What can hang from each mark:
Q737: Q575
Q984: Q579 Q737
Q451: Q575
Q938: Q575
Q579: Q575 Q698 Q984
Q698: Q579
Q575: Q451 Q737 Q938

Each row was made from one small tree. Brackets hold a mark, then the marks that hang from it, in the order of their numbers. Every link used is in the known rows. Write each row's tree.
In the rows, zero is written as 128.
Known rows:
[Q984 [Q737 [Q575 Q451 Q938]]]: [129 142 137 149  97 152 136 121 107 112 205 140 116 149 168 133  91 112
 101]
[Q984 [Q579 [Q575 Q938] Q698] Q737]: [ 85  98 117 154 108 127 113 127 116  98 169 156 117 185 111 139 120 130
 116]
[Q938 [Q575 Q451 Q737]]: [ 86  67 100 161 114 164 170 108 121 102 178 146 105 136 174 126  79 102
 133]
[Q737 [Q575 Q938]]: [ 97 112 128 169  94 163 135 118 138 123 176 145 113 128 158 133 108  89
 116]
[Q698 [Q579 [Q575 Q938] [Q984 Q737]]]: [ 91 147 118 159 134 174 139 116 137  76 160 132 153 155 158 137 130 118
 132]
[Q579 [Q575 Q938]]: [ 64 100 108 164 100 145 126 108 158 126 172 145 140 120 139 125 126  96
 118]
[Q579 Q575 Q984]: [ 20  85 132 152 135 159 127 102 148 111 161 141 136 116 181 125 121  78
 150]
[Q698 Q579]: [112  94 120 157 158 209 132 124 123 116 137 121 114 101 142 140  97 104
 108]
[Q579 [Q575 Q451] Q698 [Q984 Q737]]: [ 55  84 133 120 128 137 107 112  86 100 188 146 159 155 161 130 107 106
 121]
[Q451 [Q575 Q737]]: [ 58  85  98 174  92 216 136 128 117 100 152 174  80 139 186 123  92 102
 148]
[Q575 Q737 Q938]: [ 87 113  91 165  97 178 168 121 134 113 161 147 117 138 157 140 108 123
 111]
[Q938 Q575]: [ 89  73 115 163 117 178 149 108 143 116 159 146  86 129 145 126  94  79
 128]
[Q575 Q451 Q737]: [ 75  86 107 145 126 172 156 118 109 118 172 137 120 118 180 134  81 115
 115]
[Q579 Q698 Q984]: [ 49  63 131 131 142 164 129 117 101 123 150 142 135 132 148 143 114  95
 114]
[Q984 [Q579 Q698] [Q737 [Q575 Q451]]]: [111  77 156 138 131 141 109 132  73 104 185 145  90 172 152 141  74 117
 115]
[Q451 Q575]: [ 65  81 121 163 112 196 120 124 123 122 153 162  84 121 166 119 100  89
 133]
[Q451 [Q575 Q737 Q938]]: [ 71 103  89 180  76 189 153 128 128 104 162 172 101 151 173 125 111 118
 135]
[Q579 [Q575 Q451] Q698 Q984]: [ 26  44 133 128 140 117 110 105 104 122 184 137 177 124 161 127 116  90
 126]
[Q984 [Q579 [Q575 Q451]]]: [ 52  59 140 153 162 110 121 108 140 126 172 127 121 111 163 123 100 104
 137]
[Q737 [Q575 Q451 Q938]]: [101 101 137 156 107 128 138 113 125 135 197 132 138 119 165 130 100  98
 104]
[Q575 Q451]: [ 82  81 130 136 150 154 136 113 117 144 173 125 124  97 158 131  88 101
  99]
[Q579 Q698 [Q984 [Q737 Q575]]]: [ 84 106 147 138 106 187 112 126  82  88 173 160 106 174 172 143  97  92
 129]

Which tree is each row?
[127 158 140 163 126 193 146 125 117  74 163 133 122 163 179 145 112 109
 128]  [Q698 [Q579 [Q984 [Q737 [Q575 Q938]]]]]
[ 61  79 135 149 176 150 128 106 129 103 165 112 172  99 181 127 113  96
 139]  [Q698 [Q579 [Q575 Q451] Q984]]
[ 89 104  97 152 112 144 171 117 119 124 182 135 141 126 166 136  99 130
 100]  [Q575 Q451 Q737 Q938]
[ 24  55 125 140 123 148 106 109 118 111 161 149 153 133 152 130 125  84
 137]  [Q579 Q575 Q698 Q984]
[ 60 112 117 138  98 143 118 116 113  93 178 157 157 180 138 137 134 113
 119]  [Q579 [Q575 Q938] Q698 [Q984 Q737]]
[ 66 108 118 168 144 154 140 108 155  97 155 123 170 126 158 134 139 104
 138]  [Q698 [Q579 [Q575 Q938] Q984]]
[ 72 111 131 158 137 162 118 122 137  94 157 150  78 156 155 129 100 109
 140]  [Q984 [Q579 Q575] Q737]
[107 138 133 142 168 217 146 126 108  83 140 126 111 142 171 147 101 114
 122]  [Q698 [Q579 [Q984 Q737]]]
[100  93 112 161 141 134 127 110 137 117 179 115 179 103 139 126 117 115
 108]  [Q698 [Q579 [Q575 Q451 Q938]]]
[ 56  88 125 172 130 117 135 111 166 120 160 138 117 137 138 129 125 110
 135]  [Q984 [Q579 [Q575 Q938]]]
[ 81 138 153 149 117 197 135 119 112  87 170 150  89 157 202 137  95  85
 143]  [Q579 [Q984 [Q737 Q575]]]
[ 97  87 133 137 140 169 119 136  91 106 148 149  77 171 121 148  91 127
 106]  [Q984 [Q579 Q698] Q737]
[114 123 146 142 111 180 120 122  95 107 193 143  97 140 182 131  74  97
 113]  [Q984 [Q737 [Q575 Q451]]]
[ 60 144 122 151 110 151 141 110 143  93 177 147 137 162 169 131 132 107
 133]  [Q579 [Q575 Q938] [Q984 Q737]]
[ 46  38 127 155 134 131  98 121 123 116 153 148 113 140 123 132 111 101
 132]  [Q984 [Q579 Q575 Q698]]
[ 58  55 118 161 119 106 115 120 135 121 164 146 137 153 109 135 129 116
 121]  [Q984 [Q579 [Q575 Q938] Q698]]
[ 90 118 130 151 136 103 138 115 135 110 187 134 126 155 148 129 109 132
 118]  [Q984 [Q579 [Q575 Q451 Q938]] Q737]
[ 53  26 134 142 148 102 102 116 109 127 175 136 139 130 132 129 102 109
 123]  [Q984 [Q579 [Q575 Q451] Q698]]
[ 30 107 100 170 100 148 162 106 153  91 169 151 151 148 188 131 133 106
 154]  [Q579 [Q575 Q737 Q938] Q984]
[ 78  88  91 177 122 210 127 122 130  78 145 142 127 123 167 133 100 107
 144]  [Q698 [Q579 [Q575 Q737]]]
